What can hang from each mark
zovam: vugo zonepus
lokul: vugo
tobomog: pobiza zefa
bofasim: bopi dute zonepus
bopi: remaki
liket: posi tobomog
zonepus: bofasim remaki
gibo: zefupun
zefupun: fesur gibo
penu: gibo vugo
pobiza: kulek
kulek: mopem pobiza
vugo: leze penu zovam
posi: dute

Each row was made from one small tree. The marks that hang from a mark follow it in brackets, in alphabetical order. Every link used is in the known rows. Write each row's tree.
In the rows, zero is written as 128.
Known rows
zovam(vugo zonepus): [155 127 124 142 116 116 127 141 110 144 129 136  96 140 108  98 150 125
 104 125  95 101 127 142 130 125 137 141 134 138 138 129 129 118  91 128
 134  89 117 139 117 119 134 168 153 133 141 139 156 109  96 125 144 147
 119]
vugo(penu zovam(zonepus)): [150 148  98 113 115 185 123 150  89 152 177 159  86 140 129 100 126 140
 176 134 109 115 149 134 138 158 129 125 139 145 143 142 131 116  66  99
 143  97 102 135 133 125 120 167 134 130 148 141 133 112 113 114 164 143
 125]
zefupun(gibo): [124 135 133 114 117 155 120 125 107 130 135 118 124 109 124 142 121 125
 129 138 126 118 144 127 127 142 106 130 128 124 148 123 130 116 136 126
 127 129 131 124 154 120 144 111 118 130 117 129 120 125 145 117 135 155
 131]
tobomog(pobiza(kulek) zefa): [ 77 123 148 143 142  97 123  78 156 106 106 144 150 118 120 150 185 132
 134 111 129 152 109 145  91 134 123 128 111 118 128 108 115 130 179 169
 101  65 156 160 167 137 152 134 141 115  98 113 138 133 135 131 119 100
 108]
penu(gibo(zefupun(fesur)) vugo): [151 132 101  55 146 231  83 111  86 136 148 102 119  64 125 131 102 145
 121 185 100  95 148 135 154 159  96 135  95 132 144 125 155  86 132 122
 135 117 138 109 124 142 123 111 112 159 146 147 100 128 154 108 133 179
  98]
zonepus(bofasim(bopi) remaki): [141  98 129 124 125 146 172 141 124 149 124 121 161 136 157 113 114  63
  42  91 131  86 120 100 147 128 115 145 141  99  53 149 125 151  94 135
 131 115  62 141 134 132 145 128 139 124 174 103  89 143  99 161 131 133
 134]
kulek(mopem pobiza): [ 77 125 149  92 135 130  78 121 162  98 130 127 156 141 131 136 167 152
 132 154 134 144 117 112 108 127  95 103 112 130 170  93 152 142 171 174
 110  96 109 151 144 139 145 134 144 144 125 141 145 135 129 116  90 118
  93]
vugo(penu zovam): [147 153  98 109 116 185 125 143  94 151 164 149  95 123 133 117 125 141
 185 135 115 129 149 125 138 158 127 120 138 142 137 136 134 120  79  99
 139 122 113 135 142 133 118 159 126 129 148 131 118 125 130 114 149 140
 123]
lokul(vugo(leze penu(gibo(zefupun)) zovam(zonepus(remaki)))): [189 155  87  89 125 225 101 146  68 163 162 149  65  79 122 106 131 154
 169 158 109 118 158 130 153 168 112 123 120 151 131 128 150 100  44  93
 149  96  90 117 151 138 111 182 131 146 154 147 133 123 118  99 161 169
 118]
vugo(leze zovam(zonepus(bofasim(bopi)))): [161 139 117 115 120 163 141 146  89 164 161 173  94 138 135  92 136 134
 145 116 128 118 145 124 144 148 112 136 130 143 119 159 131 116  67 123
 135  77  76 129 155 128 121 168 133 125 141 144 127 110 102 138 161 150
 136]
penu(gibo vugo(zovam(zonepus(remaki)))): [168 143 104  80 134 203 113 129  88 144 168 140 105 119 133 109 122 146
 135 168  98  97 164 130 154 160 107 128 102 146 141 122 146 103  81 114
 142  95 101 114 119 146 116 136 132 137 151 145  95 106 118 118 146 174
  95]
zovam(vugo(leze penu) zonepus): [166 143 107 129 107 145 108 146  85 159 140 150  61 115 111  89 151 125
 130 138  94 113 132 141 139 140 134 133 138 146 138 139 135 107  64 117
 139  86 109 136 135 122 125 192 152 138 153 150 157 109 109 115 154 154
 118]
liket(posi(dute) tobomog(pobiza(kulek) zefa)): [ 34 138 140 107 163  37 122  72 148 116 124 137 171 100 142 158 177 124
 157 105 123 167 111 124  68 119 141 155 129 105 155 137  84 148 179 157
 111  54 187 131 174 162 155 134 167 121  43  98 122 124 103 175 123  61
  99]
bofasim(zonepus(remaki)): [150 109 124 130 121 143 138 135 137 136 160 117 133 134 135 123 115 109
 106 104 125 114 135 114 143 118 137 130 141 124  96 140 131 145 125 141
 136 121  91 126 136 136 123 118 122 130 143 114 116 138  95 142 135 120
 126]
bopi(remaki): [137 118 126 138 137 114 131 130 125 133 154 134 127 134 142 112 125 116
 108 119 115 141 127 124 143 108 134 125 131 127 120 118 124 144 118 129
 121 116 109 131 122 120 131 116 134 131 123 117 120 136 104 140 147 130
 124]
zonepus(bofasim(bopi dute) remaki): [145  85 118 130 127 150 176 143 131 142 130 113 162 147 164 112 108  65
  33  89 133  74 108  89 152 126 127 162 158  90  55 155 119 157  94 132
 129 101  62 126 134 141 142 118 142 125 171  88  76 148  94 175 140 119
 135]
lokul(vugo(penu)): [159 142 102 119 129 172 111 143 106 146 135 124  94  88 127 130 137 140
 159 143 128 123 139 129 135 143 133 121 128 146 130 112 142 122  88  95
 139 133 129 114 131 133 123 163 129 141 140 127 132 144 135 110 136 140
 119]
liket(posi): [ 99 135 126 117 130 101 133 124 127 122 142 131 138 123 136 129 135 124
 139 123 127 135 131 120 112 127 132 140 133 127 144 130 121 134 135 134
 133 124 150 116 135 138 131 137 150 127 101 128 121 124 111 149 134 116
 122]
lokul(vugo(leze zovam(zonepus(bofasim(bopi))))): [180 141 110 119 129 172 131 149  93 167 149 152  88 108 129 108 145 148
 154 123 133 117 147 126 142 145 119 132 124 153 120 134 141 117  59 106
 136  92  92 114 147 132 120 178 132 135 138 135 131 127 107 127 154 154
 128]
zefupun(fesur): [123 126 131 103 115 165 127 126 113 145 126 107 137 104 129 134 117 139
 129 117 125 126 133 135 134 136 104 127 130 129 131 135 139 115 145 134
 120 130 133 137 162 121 149 115 119 140 139 129 133 134 141 125 126 144
 125]
posi(dute): [113 137 118 124 138 102 113 122 126 145 139 136 124 123 134 130 136 126
 108 126 133 127 134 124 120 115 148 139 128 120 134 154 110 136 143 124
 136 123 129 114 119 133 130 111 129 126 129 120 120 115 107 145 131 100
 126]
zovam(vugo(penu) zonepus): [158 134 108 135 111 141 116 146  97 149 140 137  79 129 111  95 147 120
 119 133  90  99 129 143 134 135 141 136 142 139 140 131 132 116  77 114
 140  92 118 139 118 120 131 181 153 137 152 140 154 112 104 116 151 150
 116]
bofasim(bopi dute zonepus(remaki)): [172  74  99 152 131 155 142 143 152 136 185  92 149 162 147 123 109  94
  67  81 135  74 114  86 152 110 171 169 174 100  94 165 119 164 115 132
 126  88  92  91 115 149 106  89 116 140 135  80  79 154  85 185 159 101
 130]
pobiza(kulek): [119 123 150 125 132 126 131 104 136 112 116 127 138 125 125 135 151 128
 121 123 136 148 129 115 126 132 109 115 122 120 128 120 128 135 141 142
 116 111 129 140 123 124 131 127 127 132 113 122 146 120 142 112 114 113
 110]
gibo(zefupun): [127 119 116 100 143 167 106 118 114 125 134 119 131  94 116 132 108 128
 118 143 115 116 121 130 135 137 114 142 118 114 128 142 130 106 137 129
 129 122 134 128 120 126 123 124 115 144 129 138 135 133 137 116 135 137
 136]
tobomog(zefa): [104 124 125 142 138 113 124 110 134 123 125 128 134 122 122 136 144 127
 132 126 128 141 125 144 111 133 138 136 120 119 125 122 123 127 147 140
 121 100 149 137 158 134 135 133 135 122 112 123 121 131 123 144 128 130
 124]
liket(posi(dute) tobomog): [ 69 140 127  95 152  58 124 108 129 132 140 126 156 106 148 143 138 123
 152 116 123 149 124 112  94 114 144 154 140 113 155 152  93 147 144 128
 130  98 168 109 147 155 138 129 157 130  65 109 115 121  98 172 130  81
 111]
tobomog(pobiza(kulek(mopem)) zefa): [ 66 122 152 133 143 100 108  76 162  96 105 144 159 122 117 150 196 135
 133 116 130 160 109 140  89 134 114 121 106 116 139  97 121 133 186 177
  98  56 152 164 173 141 157 136 143 120  96 117 144 134 135 129 110  97
  99]
lokul(vugo(penu(gibo) zovam)): [177 155  90 105 128 205 110 143  90 155 151 131  84  91 125 124 134 157
 178 153 115 118 157 129 141 159 128 119 125 154 140 108 149 116  70  90
 146 123 117 113 137 139 116 166 126 141 142 127 121 133 129 103 146 160
 110]
penu(gibo vugo(leze zovam(zonepus(bofasim)))): [173 151 103  75 135 208 109 130  75 152 165 152  86 103 138 101 127 148
 145 174 108 103 163 130 157 163 101 128  99 154 138 129 151  97  76 116
 144  88  94 108 135 146 114 152 131 138 149 153  97 106 125 119 151 180
  99]
zovam(zonepus(bofasim)): [130 116 132 132 131 134 144 141 118 133 135 145 124 152 138  97 125 105
  90 120 124  89 123 136 132 128 123 142 133 127 113 138 126 129 108 132
 137  92  93 133 123 118 143 150 147 127 147 134 139 116  95 137 147 135
 135]

Write each row's tree
[182 143 101  76 134 212 114 132  76 158 171 150  95 108 140  98 125 134
 125 162 108  95 162 122 162 163 102 132 103 146 124 138 148 102  64 116
 142  83  82 109 133 148 113 146 131 138 157 148  87 109 118 128 153 180
 100]	penu(gibo vugo(leze zovam(zonepus(bofasim(bopi) remaki))))
[140 103 124 138 140 132 154 138 127 145 137 124 146 137 156 109 122  78
  62 100 133  91 115 111 142 115 132 145 140 114  85 139 125 154 115 130
 126 111  91 126 120 125 141 123 132 130 145 102  98 147 104 162 142 135
 132]	zonepus(bofasim(bopi(remaki)))
[170  93 111 157 142 135 127 140 142 146 197 109 136 151 141 115 122  97
  86  87 129  98 126 108 147  97 168 143 150 122 110 147 127 164 128 133
 123 100 105 102 105 130 110  96 111 143 116  96 103 151  87 171 161 123
 124]	bofasim(bopi(remaki) zonepus)
[173 147 100 122 110 161 100 142  80 157 143 145  57 112 110  87 149 127
 122 153  86 103 138 142 142 145 133 132 135 145 145 132 140 106  65 117
 144  83 108 131 134 126 122 185 152 141 154 150 152 105 111 110 156 166
 112]	zovam(vugo(leze penu(gibo)) zonepus)
[166 129 111 122 125 160 143 147  92 161 172 168  94 146 143  86 132 131
 135 111 124 117 138 116 150 140 120 142 139 139 118 158 127 124  63 121
 131  66  69 124 153 130 120 159 136 127 140 133 118 115  90 149 172 144
 135]	vugo(leze zovam(zonepus(bofasim(bopi(remaki) dute))))
[169 166  82  74 122 235  89 132  62 160 170 153  63  80 126 107 118 151
 186 170 104 129 156 125 154 177 109 121 125 143 144 144 147  94  68 101
 145 105 102 125 160 142 103 164 116 144 150 149 117 117 143  98 161 170
 119]	vugo(leze penu(gibo(zefupun)) zovam)
[134  96 125 119 123 146 177 138 127 134 118 121 152 138 163 112 106  78
  51 102 128  92 111  97 150 129 116 153 151  97  60 141 121 149  99 135
 133 112  62 137 146 140 148 129 147 120 174  97  87 143  97 159 131 118
 134]	zonepus(bofasim(dute) remaki)
[143  90 113 143 143 137 158 140 132 138 145 114 148 149 163 109 115  81
  55  99 134  80 104  98 146 113 144 163 157 106  88 144 120 160 114 126
 123  99  90 111 120 133 136 114 135 131 144  87  83 153 100 177 151 121
 134]	zonepus(bofasim(bopi(remaki) dute))
[162 148 105 122 107 146 110 137  92 159 123 134  73  90 117 113 150 127
 141 140 103 132 131 128 139 140 131 127 136 142 129 131 138 112  81 115
 135 121 123 136 146 132 124 178 140 137 151 137 136 127 134 115 132 149
 115]	zovam(vugo(leze penu))
[168 127 108  93 128 180 135 141  89 158 168 157 104 123 147 103 128 131
 134 132 126 108 145 113 157 151 107 142 117 140 112 156 136 109  61 115
 132  82  83 112 136 143 119 154 134 130 155 141  91 119 113 146 152 147
 116]	penu(vugo(leze zovam(zonepus(bofasim(bopi dute) remaki))))
[175 143  95  51 141 237  99 124  64 152 168 146  92  81 133 102 110 140
 127 181  96  95 159 128 166 171  86 137  93 139 126 141 151  83  73 118
 145  83  86 115 135 146 113 149 124 147 160 159  98 111 125 112 154 187
 105]	penu(gibo(zefupun) vugo(leze zovam(zonepus(bofasim remaki))))
[165 155  98  99 103 195 122 150  69 167 176 178  68 121 134  91 129 137
 179 133 111 135 155 126 151 166 111 119 135 144 123 157 135 107  37 104
 143  86  71 140 163 131 115 184 137 128 163 153 132 107 111 114 168 150
 128]	vugo(leze penu zovam(zonepus(remaki)))
[174 125 104 136 115 149 126 154  83 171 148 147  74 123 131  76 148  90
  83 119  97  86 123 129 148 130 136 146 146 136 108 147 132 125  55 117
 137  74  82 135 131 120 135 189 155 139 165 133 136 122  92 138 165 159
 121]	zovam(vugo(leze penu) zonepus(bofasim(bopi(remaki))))
[174  74  96 166 145 142 131 142 153 136 206  97 138 165 151 115 113 100
  75  85 130  82 111  91 153  94 186 168 174 110 115 154 117 172 126 128
 121  81 106  82 103 141 103  82 114 146 114  75  83 159  81 190 175 104
 127]	bofasim(bopi(remaki) dute zonepus)
[163 135 122 135 112 120 119 141  98 153 130 149  78 126 109  93 155 131
 114 130  98 117 129 141 135 130 129 138 131 144 137 137 131 109  80 131
 134  82 108 136 134 121 129 181 152 133 141 149 159 106 101 123 147 153
 122]	zovam(vugo(leze) zonepus)
[161 160  96 104 109 193 113 149  70 163 177 178  61 120 129  93 134 148
 192 140 115 134 153 131 145 164 117 120 134 152 141 154 136 104  51 101
 142  86  90 132 159 129 112 185 132 131 150 155 137 108 119 113 170 151
 129]	vugo(leze penu zovam(zonepus))
[172 157  90  88 110 223 121 148  60 167 172 171  66 114 142  81 121 127
 150 149 103 108 159 124 159 174 105 122 133 142 116 148 142 109  37 107
 152  82  56 137 164 137 119 181 139 132 174 147 116 106 107 113 170 170
 120]	vugo(leze penu(gibo) zovam(zonepus(bofasim remaki)))
[169 150  96 104 116 175  92 129  82 157 126 125  69  75 111 112 140 128
 130 160  90 119 135 130 145 149 126 131 130 137 135 128 143 104  87 116
 140 116 125 131 142 136 118 171 134 146 152 140 133 125 139 104 137 165
 110]	zovam(vugo(leze penu(gibo(zefupun))))
[175 137 100  96 103 191 104 141  67 165 143 135  70  93 112  87 132 115
  98 145  74  98 140 137 156 154 111 135 134 130 121 143 144  97  58 123
 143  80  85 146 151 126 132 178 150 148 176 151 148 109 106 108 156 175
 113]	zovam(vugo(leze penu(gibo(zefupun(fesur)))) zonepus(remaki))
[148 132 122 119 117 152 149 143 105 145 160 158 117 156 128 102 127 137
 142 114 112 119 147 128 139 145 116 129 131 134 122 143 126 121  77 122
 135  92  84 142 137 127 128 151 138 121 144 138 131 107  91 128 152 140
 129]	vugo(zovam(zonepus(remaki)))
[158 158  89  99 120 208 111 138  87 148 167 140  88 117 131 113 121 144
 175 156 104 115 156 127 143 166 127 119 134 141 146 126 141 116  81  99
 146 118 111 128 138 139 113 150 124 136 147 130 110 119 131 106 152 158
 112]	vugo(penu(gibo) zovam)
[154 153  89  84 127 213  77 126  77 144 150 136  74  71 125 114 116 131
 149 175 110 122 140 129 148 161 116 123 124 131 138 138 146  99  96 111
 142 117 117 120 148 138 108 150 118 149 148 147 124 126 153 100 151 160
 122]	vugo(leze penu(gibo(zefupun)))
[172 144  97 112 115 175  91 139  75 156 145 142  58 100 106  88 142 127
 117 159  81  99 136 144 145 148 128 138 132 140 144 136 141  98  68 116
 145  81 110 132 131 126 120 184 147 147 155 153 155 107 113 106 159 169
 113]	zovam(vugo(leze penu(gibo(zefupun))) zonepus)
[164 135  99 119 120 170  98 139  87 147 144 129  76 114 105  94 137 122
 107 154  77  85 133 144 140 144 137 140 135 135 147 128 137 106  81 114
 145  88 119 134 113 123 126 173 148 147 153 143 151 110 109 107 155 164
 110]	zovam(vugo(penu(gibo(zefupun))) zonepus)
[165 149 103  80 139 200 108 124  93 142 161 131 106 106 133 121 123 154
 152 175 105 109 162 128 150 159 111 125 100 150 148 117 149 105  97 112
 140 113 120 108 120 149 113 130 123 139 140 140  89 116 136 117 137 171
  93]	penu(gibo vugo(zovam))
[178 150  81  99 119 224 112 149  66 166 182 161  64 123 141  83 124 130
 151 147 110  95 150 120 155 169 124 137 144 142 134 153 139 112  47 101
 148  72  75 117 153 140 110 171 132 139 158 136 110 112 113 126 180 163
 123]	vugo(leze penu(gibo) zovam(zonepus(bofasim(bopi dute))))
[174 155 101  77 134 205  99 128  77 150 169 151  82 105 131 105 130 160
 157 177 106 112 166 133 155 164 105 125  98 157 151 128 150  93  77 115
 141  89 104 106 133 146 108 148 128 140 142 156 102 103 128 116 151 178
  97]	penu(gibo vugo(leze zovam(zonepus)))
[169 170  87  89 114 215 100 137  69 162 168 157  62  97 132 106 128 152
 191 162 109 134 161 125 150 172 115 114 129 150 145 137 146 105  64 101
 144 108  98 126 163 143 105 166 122 136 148 145 115 114 139 104 158 164
 117]	vugo(leze penu(gibo) zovam)
[168 136 101 100 114 193 108 143  66 167 134 134  67  90 120  82 134 110
  94 148  84  79 132 140 150 151 112 143 136 136 121 140 145 101  72 122
 145  80  91 139 147 123 140 187 148 149 173 146 145 116 111 113 156 179
 115]	zovam(vugo(leze penu(gibo(zefupun(fesur)))) zonepus(bofasim))
[169 140 113 123 129 163 130 146 105 151 147 144  98 119 121 118 141 159
 164 130 124 121 148 134 135 144 125 127 123 154 137 119 138 118  76 104
 138 105 111 118 133 130 124 167 134 133 132 133 139 125 106 116 147 147
 123]	lokul(vugo(zovam(zonepus)))
[165 140  95  64 148 229  91 121  79 140 172 133 102  96 123 113 110 152
 140 185  93  90 158 135 156 165 103 138  94 140 152 130 149  86  96 112
 143  91 118 110 110 142 109 133 121 150 143 153 104 110 129 108 152 181
 101]	penu(gibo(zefupun) vugo(zovam(zonepus)))
[158 150  92 102 122 212 123 147  79 153 174 152  86 134 138  91 119 128
 150 150 100  88 153 132 145 165 124 129 137 141 136 132 139 118  67 101
 152  93  87 132 134 131 124 165 137 134 160 134 117 111 109 112 166 162
 116]	vugo(penu(gibo) zovam(zonepus(bofasim)))
[166 128 114 114 116 167 152 148  91 161 163 169 100 143 143  89 128 125
 124 108 124 113 139 112 152 148 111 142 139 131 103 165 127 121  54 123
 134  69  57 131 159 135 123 163 139 124 153 135 115 112  91 147 164 144
 137]	vugo(leze zovam(zonepus(bofasim(bopi dute) remaki)))
[150 134 116  96 133 169 135 138  98 147 159 150 112 127 141 111 128 138
 149 141 120 109 148 129 145 148 107 133 109 148 126 136 137 109  85 113
 135 100 104 121 123 135 128 152 134 128 149 144 105 117 118 131 141 150
 111]	penu(vugo(zovam(zonepus(bofasim))))
[174 144  97  41 134 252  90 121  58 157 172 136  93  69 125 108 107 157
 140 179  92 103 164 134 168 175  79 133  93 141 139 144 156  73  83 120
 140  84  98 117 147 143 117 137 118 155 159 163 106 110 134 106 153 193
 102]	penu(gibo(zefupun(fesur)) vugo(leze zovam(zonepus(remaki))))
[172 157 102  73 134 205 100 123  80 150 160 144  87  92 133 116 129 159
 164 179 111 122 165 126 155 164 103 123  97 154 146 124 151  96  86 114
 139 107 111 106 139 152 107 141 122 139 141 150  92 112 140 115 141 176
  96]	penu(gibo vugo(leze zovam))
[172 143  97 103 111 187  90 139  70 161 144 134  61  92 106  90 139 130
 121 153  80  98 138 146 147 151 120 137 133 140 146 138 144  93  75 119
 141  81 112 134 142 124 127 180 144 152 158 154 156 109 117 104 158 175
 113]	zovam(vugo(leze penu(gibo(zefupun(fesur)))) zonepus)
[167 112 120 129 108 133 153 148  97 157 123 144  95 133 133  81 140  96
  61 111  98  90 118 119 151 130 120 155 147 123  89 147 127 125  60 136
 138  71  62 142 147 130 143 182 165 128 174 128 131 117  80 145 149 146
 126]	zovam(vugo(leze) zonepus(bofasim(dute) remaki))
[186 132 103 125 133 171 134 150  95 163 160 150  90 115 137 102 141 145
 143 119 129 116 141 119 149 138 127 139 133 148 120 133 137 125  56 104
 134  83  85 108 143 133 119 169 136 136 136 125 123 133  97 139 164 149
 128]	lokul(vugo(leze zovam(zonepus(bofasim(bopi(remaki) dute)))))
[167 150 100 111 124 178 104 142  94 155 136 136  77  76 127 125 141 146
 171 148 132 137 142 128 140 147 125 117 125 151 128 120 146 114  77  98
 138 126 118 113 148 135 116 175 129 141 141 136 134 139 139 109 140 145
 122]	lokul(vugo(leze penu))
[162 148 107  79 138 190  92 118  91 139 146 131  95  85 132 120 128 145
 138 182 115 118 154 128 151 153 109 123  97 147 141 120 150 100 104 120
 137 115 123 102 131 149 110 131 124 142 139 148  96 118 147 116 133 169
  98]	penu(gibo vugo(leze))
